Each row was made from one small tree. The marks that hang from a mark follow it in brackets, in alphabetical order. Every link used is in the known rows. Write each row's tree.
Known rows:
pelali[vinik[kuron[kitub[muro]]]]: [-35  -7  34  21  -2  -5 -36  11   0 -12   9  21 -15 -19   9  11]
pelali[kitub[muro] vinik[kuron]]: [-36  -6  33  24 -12  -2 -30  -2   3   1   5  24  -8 -25  -1  11]
kuron[kitub[muro[tebi] pelali] vinik]: [-24 -10  24  17   8   1 -49  14  -5 -19  12   9  -2 -25  12  18]
kuron[kitub[muro pelali] vinik]: [-22 -14  23  16   9   1 -46  13  -1  -9  21  13  -6 -16  10  18]
kitub[kuron muro[tebi] pelali[vinik]]: [-25   8  29  28  -1  11 -41  12   9 -11   4  14  -2 -32   0  11]
vinik[kuron[kitub[muro[gubed tebi]]]]: [-30  -8  40  13  -6 -14 -51   9  -6 -15  -5   7  -3 -23  30  20]
pelali[kitub[kuron muro[gubed tebi]] vinik]: [-34   8  39  28 -11   4 -39  -9  13   1   0  21   0 -46   9  35]
gubed[muro[tebi]]: [-11  -5  33   9  -5  -5 -32  -2   0  -7  -8   7   0 -24  25  21]
pelali[kitub[muro[gubed tebi]] vinik[kuron]]: [-37  -1  39  26 -13  -2 -42  -2   4  -1  -3  22   0 -35   7  27]
pelali[kitub[kuron[vinik] muro[gubed tebi]]]: [-32  -1  29  21  -5   1 -45 -17  14  -6   9  11   8 -46  11  29]
gubed[muro]: [ -9  -9  33  10  -4  -6 -30  -3   4   3   1   9  -4 -16  24  22]
kitub[kuron[vinik] muro[tebi] pelali]: [-23  -1  20  22   5   8 -47   5   9 -19  12   4   6 -32   3   3]
tebi[muro[gubed]]: [-17  -7  34   5  -7   8 -39  -3   2  13  -7  -3  -9 -20  36  28]
pelali[kitub]: [-18 -10  33  -3 -13  -5 -21  -7   1   8   3   9  -7 -27  15  17]
vinik[kuron]: [-18 -11  31  -3  -6  -5 -31   3   3  -6   2   0  -6 -17  15  -6]
kitub[muro[gubed tebi]]: [-17   3  35  10  -5   0 -52  -9   0  -1  -7   0  11 -25  31  29]
pelali[kitub vinik]: [-23  -4  33   9 -10   3 -20  -6   9   8   6  20 -11 -32   3  24]
kuron[kitub[muro[gubed tebi] pelali[vinik]]]: [-23   0  38  25   1   2 -52  21   0  -5   4  19  -6 -26  17  41]
pelali[kitub vinik[kuron]]: [-30 -10  34  12 -12  -1 -21   2   8   0   6  21 -14 -30  -1   8]
vinik[kuron[kitub[muro[gubed] pelali]]]: [-24 -14  40  15  -3 -11 -52  27  -7  -2   9  12  -9  -9  22  19]
kuron[vinik]: [-13 -10  20   1   5   6 -35 -12  12  -7  16   1   0 -26  13   9]

Which tree is each row?
[-17  -9  34  10   2   2 -31  25   3  -3  13  19 -20 -20   8  20] : kuron[kitub[pelali[vinik]]]
[-23   9  35  31  -2  12 -51  12  13  -4   3  14   2 -33   9  26] : kitub[kuron muro[gubed tebi] pelali[vinik]]
[-25  -1  36  29  -3   6 -54  18   2  -6   2  15   0 -23   7  19] : kitub[muro[gubed tebi] pelali[vinik[kuron]]]
[-26 -11  39  17  -4 -11 -54  28 -11 -12   0  10  -5 -17  22  19] : vinik[kuron[kitub[muro[gubed tebi] pelali]]]
[-24  -5  32  23   3   2 -40  22  -1  -2  12  21 -14 -16   8  24] : kuron[kitub[muro pelali[vinik]]]
[-28  -2  30  28  -3   6 -44  19  -1 -14   0  15  -2 -21  -1   3] : kitub[muro[tebi] pelali[vinik[kuron]]]
[-19 -13  30  18  10   0 -57  12   3  -2  22  12  -2 -17  18  33] : kuron[kitub[muro[gubed] pelali] vinik]
[-22  -4  20  20   6  10 -45   4  12  -9  21   8   2 -23   3   4] : kitub[kuron[vinik] muro pelali]
[-21  -4  38  25   2   3 -50  21   3   6  14  22 -10 -18  15  40] : kuron[kitub[muro[gubed] pelali[vinik]]]
[-28  -7  24  13   6  -3 -44  -5  -2 -22   9   7   0 -30  19  19] : kuron[kitub[muro[tebi]] vinik]
[-26 -15  34  14  -3 -11 -43  28 -11 -10   8  12 -13  -7  13   2] : vinik[kuron[kitub[muro pelali]]]
[-18   1  28  24   2  11 -41  10   4   4  10  16  -4 -16   5  18] : kitub[muro pelali[vinik]]
[-29 -11  34  15  -4 -11 -45  30 -15 -20  -1  10  -8 -16  15   2] : vinik[kuron[kitub[muro[tebi] pelali]]]
[-15   1  35  26   1  12 -51   9   9  12  10  16   0 -17  12  35] : kitub[muro[gubed] pelali[vinik]]
[-25  -1  33  25   1   2 -42  22  -5 -12   3  19  -9 -24   9  24] : kuron[kitub[muro[tebi] pelali[vinik]]]
[-29   4  37  24 -11   4 -42 -10   6   7  -2  20   2 -38  13  43] : pelali[kitub[muro[gubed tebi]] vinik]
[-23  -1  27  18   4   7 -51 -16  20  -3  18   5   8 -30  17  21] : kitub[kuron[vinik] muro[gubed]]
[-16   0  30  15  -1  12 -29  17  17  -3  13  13 -12 -27   0   6] : kitub[kuron pelali[vinik]]
[-31 -12  35  10  -5 -13 -38  11  -7 -12   5   9 -12 -13  21   4] : vinik[kuron[kitub[muro]]]
[-38  -3  34  23  -3  -5 -39  12  -4 -22   0  17 -11 -27  10  10] : pelali[vinik[kuron[kitub[muro[tebi]]]]]
[-25  -1  21  17   5   7 -41 -15  16 -11  18   6   4 -30  10   5] : kitub[kuron[vinik] muro]
[-27  -1  34  13 -11   4 -18  -4  17   3   9  21 -14 -40  -1  15] : pelali[kitub[kuron] vinik]
[-34   3  33  26 -10   5 -26  -8  13   4   8  24  -7 -35   0  19] : pelali[kitub[kuron muro] vinik]
[-33  -5  24  19  -4   1 -33 -16  14  -4  17  15   0 -36   3  13] : pelali[kitub[kuron[vinik] muro]]
[-18  -9  31  14  -3   6 -33  22   7  -5  10  14 -13 -17  -2  -1] : kitub[pelali[vinik[kuron]]]
[-22  -4  38  10 -11  -5 -41 -12   1  16   3  12   3 -23  23  37] : pelali[kitub[muro[gubed]]]
[-39  -2  34  25 -13  -2 -32  -1   0  -9  -3  22  -5 -33  -1  11] : pelali[kitub[muro[tebi]] vinik[kuron]]
